In the rows, zero is written as 128.
Known rows, with every step that occurs
zagat > teli > zunet > nagil: [142 139 136 126 133 147 137 178 136 129 139  46 126 102 114 116 143 117
 120 130 119 127 125 127 117 120  63  85 176  84 141  91 106  68 127]
zagat > teli > tuzoro > nagil > pemi: [125 123 113 129 138 162 124 149 141  67 147 102 166  60 112 110 140  85
 130 141 131 111 182 146  96  66  42  73 115 125 109 102 119 126 119]
kivavu > mazo > sino: [128 140 117 113 124 131 114 129 158 178 126 138 144 135 165 124 128  91
 149 145 150 117 139 128 180 130 122 131 118  82 133 134 122 150 113]
tari > teli: [212 130 138 136 127 153 140 110 111 139 112 139 141 167 112 112 127 130
  98 132 124 134 134 159 149 111 123 133 126 130 153 132 121 108 148]
pemi > nagil > libip: [140 133 118 138 138 118 118 124 189 107 150  76 112  92 129 119  94 107
 123 127 120 134 162 114  67  94 123 154 137 128 103 141  92 100 152]
pemi > teli: [128 109 142 136 125 160 114 121 145 109 118 134 128 138 136 127 123 132
 123 141 140 140 145 142 116 138 142 130 111 135 142 109 118 120 110]
zagat > teli > zunet > nagil > libip: [157 132 132 135 135 119 131 197 163 116 139   9 115 104 127 106 130 102
 124 141 121 134 164 112  84  96  53  95 174  82 106 106  95  52 156]
sino > nagil > pemi: [138 123 148 135 148  97 138 123 130 106 135 110 142  62 130 130 118 141
 137 126 132 112 172 154  76  99  90 111 105 134  78 117 121 107  86]
kivavu > mazo: [ 98 119 129 120 128  98 114 134 125 156 129 150 128 115 152 130 126 107
 138 134 134 120 136 147 156 127 157 103 102 109 140 145 127 150 120]
sino > goge > kivavu: [123 114 139 132 130 119 118 161 128 136 138 130 121  72 179 152 133 151
 104 128 145 127 128 138 195 160 138  81 118 136  99  99 146  93 140]
sino > nagil > libip: [131 116 130 131 139  56 137 131 169 105 127  63 138  87 135 126 116 138
 137 128 132 128 187 127  73 100 111 139 108 136  80 129 110 107 118]
tuzoro > nagil > zagat: [ 89 110 113 131 130 103 111 154 160 112 146  98 150  54 138  88 128 129
 115 120 152 122 124 131 113 111 102 120 161 148  91 115 117 164 133]
teli > tuzoro: [ 92 133 104 121 132 155 129 116 129  90 135 114 126  94 124 132 129 123
 124 142 119 129 148 125 140  80 146 111 111 125 144 129 138 136 130]
goge > sino > teli > tuzoro > nagil: [ 58 132 111 130 127 104 118 130 124 105 136 114 160  62 130 143 131 112
 127 148 155 111 191 124 111 125 110 136  88 127 125 100 124 178  96]
zota > goge: [ 83 132 115 124 133 110 129 128 133 136 139 105 136 108 138 168 118 141
 131 126 138 117 125 117 155 155  95 126 104 124 109 120 132 113 143]
zota > nagil > zagat > teli: [127 130 102 132 133  83 123 180 143 111 126  94 138 102 164  91 120 123
 129 151 109 123 104 127 149 105  37  96 187 114  99 112 113 127 138]
nagil > zagat: [112 117 117 138 132 123 120 155 141 115 135 104 120 100 148  99 116 136
 120 137 129 130  99 119 141  95 110 124 161 140  97 121 128 154 136]
tari > teli > zagat: [224 133 128 128 126 136 144 109 119 128 128 162 148 143 140  84 116 145
  79 136 108 144 153 145 161 111 130 134 141 132 178 134 123 153 157]
sino > teli > zunet: [126 135 156 136 130 124 128 173  98 130 144  90 115 128 152 129 109 159
 116 138 135 114 164 144  86 150  81 135 114 104 144 104 123 128 110]
pemi > teli > zunet > nagil: [113 120 150 131 131 158 115 149 147 120 139  73 108  79 130 121 127 144
 108 136 146 137 159 143  91 137 138 103 149  94 149  93 103  69 115]
kivavu > mazo > sino > nagil: [119 135 122 107 134  89 127 112 175 169 126 114 164  97 164 131 128 115
 154 134 153 110 159 140 158 124 122 134 100  92 118 120 116 143  71]
zunet > teli > tuzoro > nagil: [ 85 118 114 118 127 135 128 117 158 115 153  86 150 108 110  94 149  79
 125 131 148 123 181 152  90  54 121 107 102 121 149 112 119 129 145]
mazo > sino > teli > zunet: [155 153 144 128 126 160 126 168 134 152 143  77 131 150 168 124 111 143
 128 149 151 113 170 124 110 149  51 163 129  77 134  95 120 128 103]
nagil > tari: [126 138 124 127 135 147 129 152 136 120 130 109 126 139 119 129 130 115
 131 129 148 134 126 121  78 116  70 142 157 116 132 140 117 134 127]
nagil > tari > teli: [205 139 135 136 135 172 141 133 116 130 114 119 141 179 105 112 129 116
 100 133 144 141 126 149 102  98  68 144 156 119 157 144 109 115 145]
zota > goge > sino: [ 73 141 110 129 136 105 121 117 138 142 142 103 140 125 139 196 114 138
 146 145 145 115 116  91 179 176  97 135 106 110  90 118 134 142 126]
tuzoro > nagil > zagat > teli: [123 110 112 134 128 122 119 174 168 104 138  81 170  91 130  82 139 108
 121 128 137 122 107 129 123 104  37 106 171 144  97  94 107 156 126]
zagat > teli: [162 128 127 130 126 149 135 152 136 119 119 112 146 165 121 123 139 107
 134 136 115 130 111 124 140 123  66 110 137 125 135 107 121 116 121]
kivavu > mazo > sino > nagil > tuzoro: [119 112 110 109 126 119 125 111 195 147 136 111 151  62 151 131 108 103
 155 139 163 105 166 160 142 104 110 118  89  88  90 143 121 159  88]
zota > goge > sino > nagil > pemi > teli: [ 83 116 144 143 152 106 118 109 160 102 140  96 153  75 148 198  99 157
 148 156 163 111 181 128 118 160  76 119  65 122  55  88 117 114  66]
mazo > sino > teli > tuzoro > nagil > libip: [115 134 102 127 122 114 120 153 184 108 131  63 163  68 156 100 122  85
 125 149 167 116 238 118  83  79  63 161 100 110 104 110 109 129 137]
tuzoro > nagil > zagat > teli > zunet: [120 120 123 131 136 137 112 195 162  91 166  35 156  90 139  90 128 140
 119 135 140 117 122 132 105 116  21  95 182 116 104  93 107 155 126]
mazo > sino: [156 147 117 121 124 161 127 124 164 151 126 116 144 152 143 125 129 111
 139 139 144 127 135 109 151 127  98 155 143 101 119 116 125 125 122]
goge > kivavu > mazo > sino > teli > tuzoro: [ 96 133 121 125 118 118 111 159 158 150 103 146 143  94 202 134 127  94
 130 162 147 111 190 138 235 110  92 117  73  90 142  96 127 149 112]

Rows
[ 89 105 139 125 130  88 104 168 123 166 138 155 121  60 205 152 133 131
 112 135 150 117 133 158 221 164 166  59  96 117 111 118 143 117 134] -> sino > goge > kivavu > mazo
[134 128 144 131 114  92 111 173 153 188  96 160 148 133 206 132 127  98
 135 148 156 110 168 141 222 161  73 136  90  94 127  97 116 142 108] -> goge > kivavu > mazo > sino > teli
[147 118 169 146 143 190 104 159 129  86 160 102 107 120 150 132 100 155
 122 156 145 125 186 157  69 128  94 100 116 101 113 110 120 109 110] -> nagil > pemi > teli > zunet
[194 143 147 132 135 153 141 139 110 149 131  75 120 108 108 109 131 140
  85 127 128 131 145 160 126 102 120 107 165  91 160 116 104  57 150] -> tari > teli > zunet > nagil
[137 138 116 117 130 172 125 139 143 165 155 107 135 103 171 133 129 126
 119 140 159 125 125 120 155 139 130 123 138 103 105 106 146  99 122] -> mazo > sino > goge
[126 120 114 139 130 124 136 181 158 132 117  70 132  79 130  76 142  94
 114 133 119 136  79 114 147  77  63  95 200 125 104  90 108  94 134] -> zunet > nagil > zagat > teli
[143 103 142 134 132 128 105 129 158  83 156 159 158  52 155  88 114 129
 104 137 151 130 213 153  72 136 108 111 120 141 123 106 108 160 119] -> tuzoro > nagil > pemi > teli > zagat
[131 109 154 147 134 152 118 141 138 122 119 127 115  57 128 109 127  98
 111 138 148 133 170 151  81 104 120  96 133 119 108  99 106  53 115] -> zunet > nagil > pemi > teli
[ 87 118  97 124 132 100 114 133 174  75 146  70 143  43 122 114 129 103
 123 136 144 127 213 126  80  72 124 117 108 133 104 140 116 132 161] -> teli > tuzoro > nagil > libip
[107 114 140 128 124  78 106 153 146 154 111 164 130 107 173 144 134 116
 134 134 135 120 143 145 221 149 135  90 101 117 126 128 123 146 134] -> goge > kivavu > mazo
[144 132 127 125 126 152 116 156 163 161 137 117 138  99 193 147 135 136
 116 139 159 125 133 120 219 158 109 108 135 109  89  90 143  92 136] -> mazo > sino > goge > kivavu
[138 123 112 120 136 109 127 161 198 147 124  76 174 102 177  95 130 102
 152 152 138 115 112 128 181  85  43 111 144  98  95  93 109 161  69] -> kivavu > mazo > sino > nagil > zagat > teli
[114 112 133 141 139 196 111 124 134  59 137 134 118  81 138 128 112 118
 119 163 134 131 192 151 100  67 128  94  87 125 125 115 131 113 111] -> nagil > pemi > teli > tuzoro
[ 77 108 113 122 127 162 106 106 165  68 138 116 155  55 120 121 137 122
 114 138 156 130 191 153 102 104 153 107  95 140 151 106 118 139 110] -> pemi > teli > tuzoro > nagil
[161 123 133 122 125 113 141 130 150 145 152 129 129 168 152  72 126 107
 115 138 119 141 155 129 115  93 122 128 132 116 164 120 122 156 158] -> zunet > teli > zagat
[176 127 125 136 139 165 129 109 112  85 140 127 160  63 105 104 130 108
  92 137 141 117 205 180 106  52  98  96 105 132 128 129 119 112 146] -> tari > teli > tuzoro > nagil > pemi
[ 91 122  91 133 133 152 135 170 159  92 123  54 128  39 124  79 144  89
 108 146 109 137 101 111 159  25  81  74 181 120 121  92 118 100 136] -> zunet > nagil > zagat > teli > tuzoro
[108 141 136 123 135 125 128 159 130 139 146  66 108  69 121 122 131 138
 115 124 133 125 140 131 105 124 123 102 167  89 134 111 112  75 134] -> teli > zunet > nagil
[108 138 122 125 134 125 136 155 138 141 119  90 121  78 106 112 145  95
 119 119 153 136 122 119  73 103  82 125 185 107 129 129 102  81 135] -> zunet > nagil > tari
[129 164 137 126 131 159 135 197 145 166 136  39 123 100 144 111 127 108
 121 139 175 121 164 115  59 127   4 159 186  55 138  95  95  80 110] -> mazo > sino > teli > zunet > nagil > tari
[129 101 152 141 133 147 100 133 147  94 140 137 150  73 129 114 123 115
 120 132 167 120 195 166  60 132  99 108 105 138 100 106 107 116 106] -> tuzoro > nagil > pemi > teli
[200 152 128 136 143 191 135 109 150 124 135 108 133 141  95 111 109 111
  90 122 135 139 124 149  74  85  76 162 168 122 163 142  84  99 137] -> pemi > nagil > tari > teli
[105 126  99 118 128 152 127 133 154  79 137  89 173  78 103 117 151  95
 127 133 128 122 159 134 123  86  77  91 121 130 144 101 119 137 120] -> zagat > teli > tuzoro > nagil
[220 164 139 119 148 183 148 134 162 130 140  34 163 159 123 126 120 160
 115 141 165 126 166 148  85 102  18 163 164  74 141 118  98 108  97] -> mazo > sino > nagil > tari > teli > zunet
[140 117 100 134 134 154 125 121 144  85 136  94 160  59 120  76 128 129
  79 137 138 128 147 159 148  41 117 107 143 147 134 123 119 153 152] -> tari > teli > tuzoro > nagil > zagat
[ 71 125  99 115 130 128 121 112 147  87 144 105 155  42 112 122 141 117
 121 125 141 120 173 138 112  92 136 106 113 133 138 123 126 145 129] -> teli > tuzoro > nagil
[ 87 133 131 128 119  74 113 170 162 196 105 138 156 108 217 172 117 112
 138 145 169  98 164 130 251 184  40 133  66  92 107  89 120 126 121] -> zota > goge > kivavu > mazo > sino > teli
[111 121  92 134 135 170 129 163 153  69 133  74 136 101 137  93 129 114
 121 158 104 134 105 114 163  38  68  90 156 133 122 103 132 153 128] -> nagil > zagat > teli > tuzoro
[174 131 137 143 140 149 134 168 124 137 138  51 113  84 130  76 119 149
  74 136 127 134 115 152 139  70 103 103 197 102 130 112 105  81 159] -> tari > teli > zunet > nagil > zagat
[ 99 115 118 129 129 185 115 110 149  71 127 123 124 102 130 131 124 129
 117 155 132 141 166 142 129  86 163 109  93 130 159 112 130 128 112] -> pemi > teli > tuzoro
[ 58  95 102 133 131 159  99 133 181  57 145  90 146  28 142  91 125 130
 105 147 155 135 160 143 114  69 134 105 127 151 123 101 118 163 119] -> pemi > teli > tuzoro > nagil > zagat
[ 77 107 103 128 132 129 121 146 174 100 159  63 142  77 131  64 138  89
 113 141 148 125 157 142 101  22 101 101 135 130 118 108 119 156 153] -> zunet > teli > tuzoro > nagil > zagat
[122 133 127 136 152 116 128 178 167  90 157  14 149 115 147 134 115 170
 144 160 123 118 114 106 132 115  31 105 165 102  79  80 114 171  68] -> goge > sino > nagil > zagat > teli > zunet
[134 136 129 135 125  85 131 141 118 136 134 153 140 123 173 120 107 138
 117 154 123 129 163 102 139 165 107 156 122 121 140 106 127 202 106] -> goge > sino > teli > zagat
[121 146 145 121 126 127 114 179 130 178 144 101 132 133 192 126 109 119
 138 155 158 104 176 144 140 149  77 137 102  59 149 111 118 152  96] -> kivavu > mazo > sino > teli > zunet
[155 129 109 123 129 153 132  92 125  97 130 122 168  81  98 108 140 119
  89 129 136 126 177 170 134  74 134 114 109 135 163 126 118 128 146] -> tari > teli > tuzoro > nagil
[145 117 121 128 125 174 134 178 158 108 149  44 113  71 102 114 123 105
 119 134 130 121 132 145  98  99  57  72 165  82 111 114 110  84 145] -> zagat > teli > zunet > nagil > tuzoro
[143 127 127 138 139 163 120 201 147  96 157  43 125 135 150  99 116 149
 123 151 116 126  96 119 130 102  29  96 180 105 111  98 120 147 128] -> nagil > zagat > teli > zunet
[122 134 141 142 125 102 127 147 106 147 119 134 133 148 148 149 119 123
 135 150 140 119 143 115 126 157 100 156 104 119 118 105 126 157  94] -> goge > sino > teli
[172 144 110 129 138 198 141 121 118  92 122 106 136 140 101 116 130 115
  95 147 136 142 149 148 112  50  85 128 138 116 173 146 120 122 149] -> nagil > tari > teli > tuzoro
[205 135 119 120 131 127 136 127 140 116 140 134 177 111 119  76 129 125
  81 121 153 140 168 150  84 117  63 144 173 130 173 139  97 167 154] -> tuzoro > nagil > tari > teli > zagat
[199 150 145 133 142 185 134 156 109 118 143  74 126 180 114 123 117 150
  99 140 148 135 143 153  83 108  51 134 166  91 163 141 107 116 145] -> nagil > tari > teli > zunet
[106 136 152 135 128 103 137 181 102 151 133  71 109  67 139 114 124 136
 105 127 139 117 163 142  80 134  95 121 142  92 143  91 108  74 116] -> sino > teli > zunet > nagil
[105 134  85 135 143 191 123 142 190  62 155  61 128  65 130  94 109 106
 113 146  94 132  99 111 135  27  76 105 165 133 129  98 106 139 120] -> pemi > nagil > zagat > teli > tuzoro
[187 131 129 129 132 149 131 128 131 126 126 114 170 127  94 104 140 112
  96 117 169 131 151 162  75 114  56 142 158 130 150 139  95 126 143] -> tuzoro > nagil > tari > teli
